Each row was made from one small tree. The marks that hang from a mark follow it in brackets, in alphabetical order. Every link used is in the known rows. Write each row's tree.
Known rows
kilet{mugi{bufiz} sadi}: [-11 28 -30 3 -19 1 -19 8 5 -2 -4 7 0 18 7 8 1 8 6 4 2 5 -38 -17 46 6 -13 15]
kilet{sadi}: [-4 25 -19 9 -18 -3 -2 0 4 5 6 -1 3 25 1 5 4 -2 0 3 -8 4 -5 -3 15 5 -21 22]
sadi{kilet{mugi{kupi{pigug{fugo}}}}}: [-3 7 8 7 18 -1 -23 38 -5 -10 10 8 -5 -2 2 -3 6 13 14 2 -5 -6 -5 5 20 9 24 1]
pigug{fugo mazi}: [24 19 -21 0 15 -11 17 -40 16 -7 8 0 -5 -23 -18 12 12 0 -8 -7 4 -11 28 -4 7 -3 -18 1]
pigug{kupi mazi}: [9 8 3 -3 -5 -1 3 -27 4 3 10 -1 -1 -20 -7 1 5 -2 -16 -2 0 -5 33 1 -10 -10 -13 -5]
bufiz{mugi tura{fugo{pigug}}}: [0 -14 16 0 0 19 37 -9 -36 9 0 -16 27 15 -1 -1 -10 -11 12 2 13 17 -15 -8 -46 8 31 3]
tura{fugo}: [3 7 -1 6 4 19 5 -41 11 11 5 -5 9 14 -11 6 -1 -9 3 1 5 18 -18 6 -16 3 -1 11]
tura{fugo{pigug{kupi}}}: [-6 -20 18 -5 -4 16 2 -22 -6 18 9 -7 22 -5 -2 -7 0 -6 1 5 7 1 4 3 -53 -1 8 -11]
pigug{kupi{mugi{bufiz}} mazi}: [6 9 -13 -5 6 -8 1 -19 7 -2 -9 13 -16 -8 2 -5 -7 8 -20 -2 -1 -6 8 3 38 -8 -26 -8]
mugi{bufiz kupi{pigug}}: [-9 -1 -5 5 -13 4 -15 24 -10 4 -2 -6 -19 6 -9 8 -4 4 2 6 -7 -9 -51 -3 28 1 17 18]
tura{fugo{pigug{mazi}}}: [13 8 -3 2 6 10 26 -46 2 12 2 -5 19 -7 -18 7 12 -8 11 3 1 -1 -5 -5 -35 1 -5 -10]
bufiz{tura}: [6 4 5 4 0 4 22 -4 -11 2 9 -15 2 17 7 7 -1 -10 -7 -2 -4 15 2 2 -16 3 12 16]
kilet{mugi{bufiz{tura} kupi} sadi}: [-13 4 3 3 -41 9 -22 35 -6 3 -6 4 -12 1 11 6 -2 8 7 0 -4 3 -42 -11 40 2 11 9]
mugi{bufiz kupi}: [-4 2 -3 5 -3 8 -17 4 4 5 2 -3 -14 -6 -9 13 -6 8 1 0 -1 -5 -39 2 31 -5 12 20]
sadi{kilet{mugi}}: [0 26 -1 11 37 7 -7 3 -2 -8 9 5 17 24 14 3 2 8 12 2 -2 19 -5 6 11 7 11 11]
fugo{pigug{kupi{mugi}} tura}: [-12 -22 21 -10 1 1 -1 34 2 -1 -5 2 23 13 14 -13 -1 -2 4 1 4 -1 26 8 -33 -4 -8 -14]
tura{fugo{pigug{kupi{mugi} mazi}}}: [8 -5 12 -4 1 3 16 -31 7 11 -2 9 12 -5 -6 -15 2 -4 -2 3 0 -1 19 6 -30 -2 -20 -27]
kilet{mugi{bufiz{tura}}}: [-1 4 -5 -2 0 9 8 5 -10 -3 0 -6 0 8 13 9 -5 0 -1 -1 6 16 -32 -11 13 4 17 10]
fugo{pigug{kupi mazi}}: [7 -2 5 -5 -2 -5 13 -12 -8 6 11 -6 16 -22 -5 1 10 0 -5 2 -2 -15 31 -6 -33 -7 -4 -14]
kilet{mugi sadi}: [-7 30 -14 9 -18 0 -12 10 11 -3 9 4 9 25 4 5 8 1 9 5 -2 13 -12 -12 15 8 -18 14]
bufiz{mugi{kupi} tura{fugo{pigug}}}: [-5 -23 36 3 -16 23 19 7 -31 13 2 -13 17 -2 -6 -2 -10 -6 19 2 8 11 -26 -2 -42 3 42 1]
mazi{pigug{fugo}}: [8 -2 -23 11 28 -32 5 -11 15 -11 7 -8 -14 -2 -5 5 1 -6 0 -1 -12 -2 8 1 -13 4 -7 12]
sadi{kilet{mugi{kupi}}}: [-5 15 19 13 22 13 -27 21 2 -4 12 8 7 5 6 4 1 13 18 2 -5 12 -14 11 17 2 22 8]
bufiz{mugi tura{fugo{pigug{kupi}}}}: [-7 -31 31 -9 -12 19 22 -2 -43 14 2 -12 25 0 5 -14 -14 -9 1 1 16 12 9 -4 -60 2 32 -10]

Write each row's tree
[18 16 -24 -1 3 -17 19 -17 1 -8 6 -4 -9 -8 -19 7 15 -3 -8 0 -3 -15 18 -9 6 4 -14 0]
kupi{pigug{fugo mazi}}
[0 -17 -2 -7 0 20 25 -21 -21 16 -9 -13 14 7 4 4 -6 -6 4 1 6 3 -37 -5 -21 6 26 0]
mugi{bufiz{tura{fugo{pigug}}}}
[9 -8 4 -14 2 -9 -3 -10 29 -11 -11 14 -3 -24 -2 -9 6 1 -12 -11 11 -12 62 10 2 -11 -31 -26]
pigug{fugo{tura} kupi{mugi} mazi}
[5 3 18 6 -25 2 22 25 -38 -2 -1 -10 -12 -2 -11 2 -2 -6 2 2 -6 2 -12 -10 2 1 21 4]
bufiz{mugi{kupi{pigug{mazi}}} tura}
[-1 -16 -13 1 19 -22 -6 4 23 -11 -8 -8 -5 -5 -1 5 4 -9 9 -4 -3 -4 19 3 -19 -2 -4 4]
mazi{pigug{fugo{tura}}}
[15 8 -10 -9 6 -2 8 -24 22 -8 -7 1 4 -24 -14 12 15 -2 1 -10 12 -13 38 -2 0 -9 -11 -8]
pigug{fugo{tura} mazi}
[-6 -10 0 11 18 -30 -6 13 12 -7 1 2 -16 18 13 -16 -11 -5 -9 5 -21 12 12 13 -13 0 -20 3]
mazi{pigug{kupi{mugi}}}
[-6 0 -8 -4 8 -5 -9 2 3 0 -4 8 -12 10 11 -9 -15 7 -19 1 1 2 -5 8 29 -4 -16 4]
pigug{kupi{mugi{bufiz}}}
[0 -11 15 -12 -2 -3 8 12 6 -2 -10 7 18 -5 6 -10 7 -2 2 -1 2 -8 42 2 -26 -9 -19 -27]
fugo{pigug{kupi{mugi} mazi} tura}
[-5 23 -17 4 36 9 -13 1 -9 -6 -2 9 8 15 16 7 -5 15 8 1 1 11 -29 0 43 6 19 12]
sadi{kilet{mugi{bufiz}}}
[-1 -2 -7 -5 6 -12 4 27 13 -14 -10 3 -2 27 2 -7 3 -6 1 -1 4 -2 15 4 5 7 -19 -1]
kupi{mugi pigug{fugo{tura}}}
[17 3 -7 -8 2 -11 2 -33 13 -3 12 2 -6 -40 -12 1 9 2 -20 -8 5 -18 54 1 -6 -9 -18 -13]
pigug{fugo kupi mazi}
[1 -2 14 2 -5 23 27 -23 -24 7 -1 -11 10 19 -3 -1 -15 -12 2 -2 14 27 -14 0 -23 5 23 12]
bufiz{mugi tura{fugo}}
[-14 12 1 7 13 10 -30 40 -20 -3 -4 8 -7 13 9 2 -3 16 15 7 -8 0 -51 1 45 8 30 9]
sadi{kilet{mugi{bufiz kupi{pigug}}}}
[-8 12 3 8 23 15 -32 17 -5 -2 -1 11 -1 0 9 7 -6 21 14 1 -2 3 -39 6 47 1 29 10]
sadi{kilet{mugi{bufiz kupi}}}
[-9 10 -4 6 -37 -9 -29 43 11 -6 9 8 -11 0 -8 0 13 6 12 4 -5 -12 -14 -12 20 10 -6 3]
kilet{mugi{kupi{pigug{fugo}}} sadi}
[0 -20 -8 2 16 -31 -11 -4 12 -7 9 -5 -15 -19 1 -6 -2 -3 -11 -1 -9 -8 32 5 -24 -3 -4 -1]
mazi{pigug{fugo kupi}}
[-2 -10 9 1 -12 13 -2 10 -11 7 -2 -9 -17 -6 3 11 -9 2 -4 -4 -2 0 -33 3 19 -4 24 15]
mugi{bufiz{tura} kupi}
[6 -10 12 -7 -7 11 10 -41 -1 16 3 -2 18 -24 -11 -4 8 -5 -1 3 5 -7 19 -2 -44 -5 -4 -24]
tura{fugo{pigug{kupi mazi}}}
[-12 19 7 13 -31 4 -31 27 14 1 10 7 -2 6 -2 6 7 6 16 4 -5 6 -23 -8 17 3 -8 12]
kilet{mugi{kupi} sadi}
[8 -2 -1 -9 -6 -5 15 -11 -10 -1 -13 7 -19 -8 12 -9 -10 2 -26 -6 -4 -1 12 3 28 -7 -13 -13]
pigug{kupi{mugi{bufiz{tura}}} mazi}
[-5 26 -2 11 -44 -3 -20 29 5 -2 2 9 -10 -2 -11 4 18 2 14 9 -16 -6 -22 -16 26 4 -16 -2]
kilet{mugi{kupi{pigug{mazi}}} sadi}
[6 3 -1 -6 2 4 18 -4 2 1 -6 -7 24 -5 -6 11 16 -5 15 -1 3 -8 17 -9 -29 -5 -1 -9]
fugo{pigug{mazi} tura}
[2 -6 -4 -3 -4 23 14 -35 -10 14 -11 -9 -3 9 2 6 -10 -8 -6 -3 6 14 -35 1 4 2 16 8]
mugi{bufiz{tura{fugo}}}
[6 -5 1 -4 12 -15 -2 -3 19 -7 10 8 -7 -3 3 -13 -6 3 -19 -5 5 -4 40 13 2 -1 -23 -4]
pigug{fugo kupi{mugi}}
[-7 -28 2 -3 16 -30 -16 22 26 -14 -12 7 -13 -5 11 -16 -5 -5 -5 -4 -5 -4 42 14 -17 -5 -20 -13]
mazi{pigug{fugo{tura} kupi{mugi}}}
[-3 -17 11 -13 4 -6 -13 13 26 -9 -5 9 1 -6 7 -13 -3 0 -11 -9 14 -4 49 15 -3 -7 -19 -13]
pigug{fugo{tura} kupi{mugi}}
[4 -1 -12 -8 8 -13 10 -5 -6 1 -8 9 1 -10 3 -6 -3 9 -10 2 -3 -17 8 -5 15 -5 -18 -17]
fugo{pigug{kupi{mugi{bufiz}} mazi}}
[-9 -33 3 -7 8 -22 -19 10 19 -8 -5 -4 -8 -21 5 -5 1 -6 -3 -5 -1 -11 42 7 -31 -9 0 -10]
mazi{pigug{fugo{tura} kupi}}
[-2 -6 -14 -2 -6 -6 -16 17 -3 -1 1 -3 -24 -14 -14 8 -1 8 -3 0 0 -23 -29 -4 34 2 13 11]
mugi{bufiz kupi{pigug{fugo}}}
[-2 -5 -6 -2 -6 11 20 -2 -14 7 -21 -1 -13 40 8 -10 -14 -9 -7 4 -4 17 -48 3 19 12 1 3]
kupi{mugi{bufiz{tura{fugo}}} pigug}
